Known rows, with every way that one mark hangs from another:
G(B(A) M): [ -8   0  -5  -8  -4   5  -5   8  -1  19   1  -4 -10   1 -12   4  -6  -1
  -4  -5   8   0   0   7   3  -8  -2 -11 -11   1 -16   0   0  12   7   0
  -4]
E(L M Q(G(B) K)): [-14  -9  -1  -5 -31 -10  10  -4   8 -11   7   7  14 -22  -8  -6   7 -11
  -8  -6   2  17 -18   1  16 -10   0  12   2  14   6   0  11   6   2 -12
   4]
X(K(B(A))): [  2  -3  -3   0 -21  10   6   6   9  12  -5  -7  -6  -4   5   1  -2  18
   0  11  12 -10  -7   3  -8  -1   2  -6  -7 -10  -4   6   3  -4   7  -6
  -3]
K(B Q(E(L)) X): [  1  -7   5   1  -8   2  10   5  32  -9 -11   5   4   2   5  -3   9  -2
  20  -5  12  -2  -1   2   0  -9   2 -10   7  -6   2   2  -6  -9  -4  -8
 -11]
M(E(L(K)) G(Q)): [-17  -2 -14 -18  -8   4  -1  -5   0   7  -7  -4  -8 -18  -4  -6   8 -21
   7 -13   8   3   5  10  12 -12  -1  10   0   4   8   7   6  -3 -28   8
  15]
K(B Q(G) X): [  7 -11  -4   2  -6   3  13  -1  13  -9  -8   4  13  -6   6  -4   2   7
  -9  15  17  -7 -12  -1  -2  -9   2  -9   6 -11 -13  -1  -3  -3   1 -11
 -16]
A(B): [ -1   3  -2   6   6  -3   3   6  -4  -5   0  -2   0  -3  -3   7  -4   1
 -13   3  -2   6   2   7   3   1  -9   1  -2   2  -8  -1   0   0   2  -8
  -2]
K(B(A) Q): [  2  -6  -3   7 -10   3   8  14  15  12  -6   1  -1  -5  -3   3   3  23
  -2  -5  15 -12  -7   2   0  -9   1 -12  -3  -9  -7   2  -5   1  13 -12
 -11]
B(K(Q(G(M(E))))): [ -7  -6  -6  -6  -5  -6  -1  -6   1  -2   0   3  11   1 -10   3   4  -6
 -14   8  22   6 -18  -4   5 -14 -13  -5   0   7  -7  -4   5   7  -1  -1
  -4]
B(A K(Q(G(M)) X)): [ -4  -6  -3 -10   4  -2   1   4   8   2  -8   5   3   4  -2   3  -8   2
 -19   6  25   3  -4   9  -6  -7  -8 -13   0  -6 -17  -7  -5   4  11   0
  -3]
K(B(A) Q(E(M)) X): [ -6   2   1   1 -22   9  12  11  21  -5  -6   5   0  -3   6   4   4  11
   6   3  16  -9  -2   2   5  -8   5 -14   0   1  -5   2  -6  -5  15  -7
  -8]
E(L): [-4 -6  3 -3  1 -3  1  2 11  1  0  2  1 -3  0 -4  2 -7 10 -9 -2  6  3  4
  0  0  1 -1  0 -2  4  0  2 -2 -6 -3  4]
A(B(K(Q))): [  2   4  -3   9  10 -13   0   5   2  -7  -6   4  11   1  -7  10  -2  10
 -22   2   7   7  -4   9  -2  -8 -20  -1   1   1  -9  -2  -5   3   8  -7
  -6]
E(Q(G(M))): [ -6  -4  -4  -8 -14   3   2  -3   2  -7  -2  -3   0  -5  -4   4   6  -9
  -6   6  13   8 -12 -17  19   5   1   2  -5  11  -4  -5   4   1  -4  -6
   4]
X(K(Q)): [  7   5  -7   1   2   4   5  -4  10  -3 -10   4   7  -6   4   0   1  11
  -2   7   9  -4  -3  -2 -11  -7  -2  -2   0 -12  -1  -1  -3  -9   0  -7
  -2]
A(B(K(Q(E(L)) X))): [ -2   1   4   2  10 -13   2   5  18 -14 -11   6   8   6  -1   6   0  -5
  -6  -6   7  12   5  16  -3  -7 -18  -3   7   2  -4  -2  -8  -3   0  -6
  -4]
G(Q): [-9  0 -6 -7  6  2  2 -6  2  6 -3 -2 -1 -5 -4  1  4  2 -4 -4  0 -5 -1  8
  4 -4 -4 -1  2  6  3  1  2 -2 -6  0  1]
B(K(Q)): [  2   2  -1   4   4 -10  -3  -2   7  -2  -6   6  12   5  -4   3   3  10
 -11  -3   8   1  -7   3  -7 -10 -12  -2   4  -2   0  -1  -6   3   8   1
  -6]
K(B(A) Q X): [  5  -5  -3   3  -8   2  12  12  15   4 -11   3   0  -2   5  -1  -4  13
  -3   1  19 -10   0  10  -9  -7   4 -13   2 -17 -10   3  -9  -2   6  -8
 -11]
E(L M(G(B(A))) Q): [-14  10  -7  -5 -30   1  -3   3   6   6   3   4  -1 -22  -8   2   3  -1
  -4 -14   0   8  -2  -3  20  -5   3   6 -13  13  -2   9   2   8   2  -1
  16]
K(Q(E) X): [  2   3   2  -2   6   1   5   0  16 -13 -10   9   2   3   5   1   3  -5
   9  -6   9  -1   6   2  -2  -6   2  -6   9  -2   1  -3 -11  -7  -1  -1
  -6]
M(E(L Q) G(B(A))): [-16   2 -11  -8 -26  -5  -2   4  -1  18   0   1 -10 -20 -15  -1   2 -13
  -2 -23   8   7  -4   6  17 -10   0   8 -12  14   0  11   3  14 -16   0
  11]
Q(G K): [ -4 -15   2  -3  -4  -6   8   0  -1  -8   5   3   5  -6  -2  -5  -3  -6
  -8   1   8   8 -13   5   3  -8  -2   3   7  -1  -1  -5   9   3   5  -8
  -6]
L(E): [ 1  2 -2 -2  0 -9  6  2 -1  0 -4  3  8 -5 -1 -3 -3  2  1 -8 -5 -5  4 -1
 -2 -5 -5 -1  0  6 -2  5 -6  0 -2  0  0]
K(Q(E(L) G(M)) X): [ -6  -9   2 -13   8   5   5  -1  25 -14  -8   6   2   1   2  -1   5 -18
  12  -2  17   8   0  -4   7  -7   2 -13   4   0  -8 -10  -2  -8  -5  -7
  -4]
A(B(K(Q(E G)))): [ -4  -2   1   5   6  -8   1   2   8 -10  -5   4   9  -1  -8  13   3   9
 -20   0   8   7 -11   2   9  -8 -21  -4   2  14  -9  -6  -2   3  13  -9
  -8]
K(B(A) Q(E(M(G)))): [ -9   8  -4   2 -24  12   3  13  17   4   0   3  -5 -11  -2  10   7  21
   6  -4  13 -10  -7 -11  18 -13   3 -13 -10   8  -6   5   0   0  21  -6
  -4]
B(K(X)): [  3   1   2  -3  -1  -9  -2  -6   0  -7  -6   3   9  12   4  -2  -5  -6
 -10   9   6   4   1  13 -12  -2  -8   1   7  -4  -2   1  -5   2  -2   9
   0]
A(B(K(Q(E) X))): [  1   6   2   5  10  -9   2   3  10 -16 -11   5   8   7  -1   9  -2   0
 -13   1   8   7   2  12  -3  -7 -18  -3   7   4  -6  -2  -9  -1   5  -3
  -7]

Rows:
[  2 -14  -1  -5 -10   3  10  12  25   0 -16   0   0  -6   8  -8   4   0
  10 -10  16  -2  11  13 -11  -5   6  -4   6 -25  -2   0 -11 -11  -6  -6
   0] -> E(L(K(B(A) Q X)))
[  4  -3   0  -7   1   6   4   1  15 -17 -18   4   1   2   9  -3   8  -9
  11  -7  11   1  14   4  -5  -5   2   2  12 -12   5  -6 -16 -14  -5   3
  -1] -> L(K(Q(E) X))
[ -6  -7  -2  -5  -7  -4  13  -1   6  -3  -6  -1   2  -1   2  -6  -1  -6
   0   3  11  -3  -6  23  -4 -13  -1   1  12  -8   5   5   5  -2  -8  -4
 -10] -> G(Q(K(B X)))
[-11  -7   0 -11  -7  10  -5  -4   6   1   3  -3  -5   0 -11   7   5  -9
   2   0   6   4 -14  -9  19  -9  -6 -10  -4  21 -11  -7   6   9   6  -1
 -10] -> Q(E G(B M))
[ -5 -16  -1  -8  -5  -7  10   3  -2   2   0   6   2  -7  -4  -7 -13  -7
 -17  -2  10   6  -8  24  -6 -14  -1  -2   9  -5 -12  -2   1  11   6  -7
 -11] -> Q(G(B(A)) K(X))
[-15  -6  -6  -8  -1  -7   6   5   0  19  -1   2  -6  -9 -14  -1  -5   4
 -13 -21   3  -2  -6  32  -2 -19  -7  -1   3   2  -1   4   2  12   5  -4
  -8] -> G(B(A) Q(K))
[-16   8 -18 -10  -7   2  -4 -10 -13  16   1  -2  -4 -17 -15   0   0  -9
 -11  -6   5  -4  -9  11  15 -20  -8   4  -6  16  -3  12   8  13 -17   6
   1] -> M(E G(B Q))
[  6  -7   0  -3 -14   8   8   5  20 -13 -19  -1   2   1  11  -3  11  -2
  13  -1  16  -5   5   2  -3  -8   3  -1  11 -13   3  -1 -13 -13  -3  -1
  -9] -> L(K(B Q(E) X))
[  9  -3  -3   4  -6   0  11   3  14  -7 -10   3   9  -1   7  -4   1   5
   1   9  14  -7  -4   3  -7  -8   2  -7   6 -15  -7   3  -7  -4  -2  -8
 -14] -> K(B Q X)
[  6  -1  -7   3 -14   8  10   8  15  10 -10  -1   0  -7   3   2   1  25
  -1   7  17 -12  -8   1  -9  -8   1 -10  -6 -14  -6   4  -2  -6   9 -12
  -7] -> X(K(B(A) Q))
[-11  16  -9  -3 -34  -2  -8  -1  -6   5   2   3   3 -15  -9   8   1   8
 -21  -3   4   4  -9  -3  17  -7  -7   8 -12  18  -5  10   0  14  12   6
  11] -> E(M(G(B(A K))) Q)
[ -7   8   2   2  -8  -3  -2  -3  12 -10  -2   8  11   3  -3   8   9   8
  -3  -2   5   3  -9  -4   5 -11 -12  -3   3  13   4  -2  -3   1  15   2
  -2] -> B(K(Q(E(M))))
[-19   8  -1  -9  -8   9   2  -5   8  -3   2   0  -2  -7  -3   8  11   2
   5  -3  -3  -4  -3   1  18  -5  -2  -2   0  23   8   1   6  -5   3   2
   5] -> G(Q(E(M)))
[ -4 -10  -2  -7  -6  -5  -1  -3  -2  10  -3   2   6  -2  -7   0  -9   5
 -27   3   8   0 -10  16  -5  -8 -11  -5   1   4 -17  -1  -2  13   9   4
  -7] -> Q(G(B(A K(X))))
[ -5   4  -1  -5  -2  -2  -9  -2  10   2  -4   3   4  10 -15   8   5  -2
  -1  -6  10   5 -10   1   3 -19 -17 -10  -2  11  -8  -2  -4  12  10   2
 -12] -> G(B(K(Q(E))) M)
[  6   5  -2   6  12 -13   2   2   3 -13  -9   5  13   4  -1   6  -6   2
 -22   8   9   7   2  16  -9  -7 -17   0   6  -6 -11  -1  -8   1   3  -5
  -6] -> A(B(K(Q X)))
[ -2 -10   1  -5 -15 -11  13  -3   1 -18  -5   5   6  -7   3  -6  -1 -17
 -11   1  13  12 -10   4   6   0   3  12  11   0   6  -3   1   0  -6  -8
  -1] -> E(Q(G K(X)))
[  1   0   0  -1   4  -8   2   6   8   3 -11   8   4   6   0   2  -7   8
 -15  -6  16  -1   5  18 -15  -7  -8  -8   4 -10  -8  -1 -12   2   9   3
  -1] -> B(A K(Q X))
[ -8 -14  -3 -14  -4  -2   7   4  -2   2   1   1  -3  -1  -6  -5 -14 -16
 -13   3  18  10  -7  20  -2 -14  -1  -7   3  -6 -17  -5   5  11   5  -7
 -11] -> Q(G(B(A) M) K(X))
[  3   3   1   3   6 -11   0   1  -4 -11  -6   0   7   7   1   5  -9  -4
 -21  11   4   9   4  18  -8   0 -17   2   4  -1 -10   1  -4   2   0   0
  -3] -> A(B(K(X)))
[  0   7 -10  -5 -44   3   6   4   1 -11 -12  -3  11 -22   7  -3  10   3
   2   0   5  -5   0 -17  17  -6   0  14  -4   7   2  12  -6  -5  -3   2
   9] -> L(E(M(G) Q) K(B))
[  5  -8  -7  -1 -14  -1  14  16  13   7 -17   0   7 -12   2  -3   4  17
   1 -15  13 -13   7   3  -6 -12  -2  -4   1 -12  -5   4 -16  -5   6  -7
  -6] -> L(E K(B(A) Q))
[ -6 -10  -6  -7  -8  -2   6   1   9  -1  -6   2   2 -11  -2  -8  10 -17
   9 -12  12   6   3   6  -1  -9   1   7   5  -6   9  -1  -1  -6 -19  -3
   7] -> M(E(L(K(Q))))
[ -3   0  -1   2   2  -8  -1   8   8  10  -6   6   2   3  -6   6  -2  18
 -14 -11  12  -2  -2  10  -7  -8 -10  -7  -1  -3  -5  -1  -8   5  16  -1
  -2] -> B(A K(Q))
[-16  -3   3  -9   1  -2   6   0   9  -3  -2   2  -6   0  -6   2   7  -8
   9 -17   3   3  -5  14  10 -12  -4   1  10  12  15   0   5  -2  -1  -2
  -4] -> G(Q(E K))
[ -4   1   4  -3   1  -6   1   8  15   0 -11   8  -2  10  -1   6  -2   6
  -5 -12  15  -1   4  14  -7  -7  -8 -10   5  -1  -2  -3 -13   1  11   4
  -3] -> B(A K(Q(E) X))
[-14  -8  -7  -6 -31 -10   4  -3  -6  13   1   0   2 -12 -15   2   3  -3
 -24  -7  15   4 -21   6  14  -6  -9   7  -4  21   0   3   4  15  -4  -2
   2] -> M(E(Q(G(B(A K)))))
[ -2  -1   3  -5  -3  -7  -1   5   1   5  -6   2  -2  10   2   1 -10   3
 -14   0  11   1   5  20 -13   0  -6  -4   2  -5  -5   1  -7   4   6   9
   3] -> B(A K(X))
[  6   2  -4   1   2 -12  -2  -7   4  -1  -9   8  16   4  -6  -2  -4   2
 -16  -1   6   1  -4  17 -15 -17 -14  -2   7  -4  -9   2 -11  11   3   4
 -12] -> G(B(K(Q X)))
[  6   2   0   0   6 -11   1  -4   6  -9 -10   8  13   8   2  -1  -3   0
 -11   3  12   2   0  11 -14  -9 -10  -2   9  -9  -3  -1 -10   0   1   3
  -5] -> B(K(Q X))
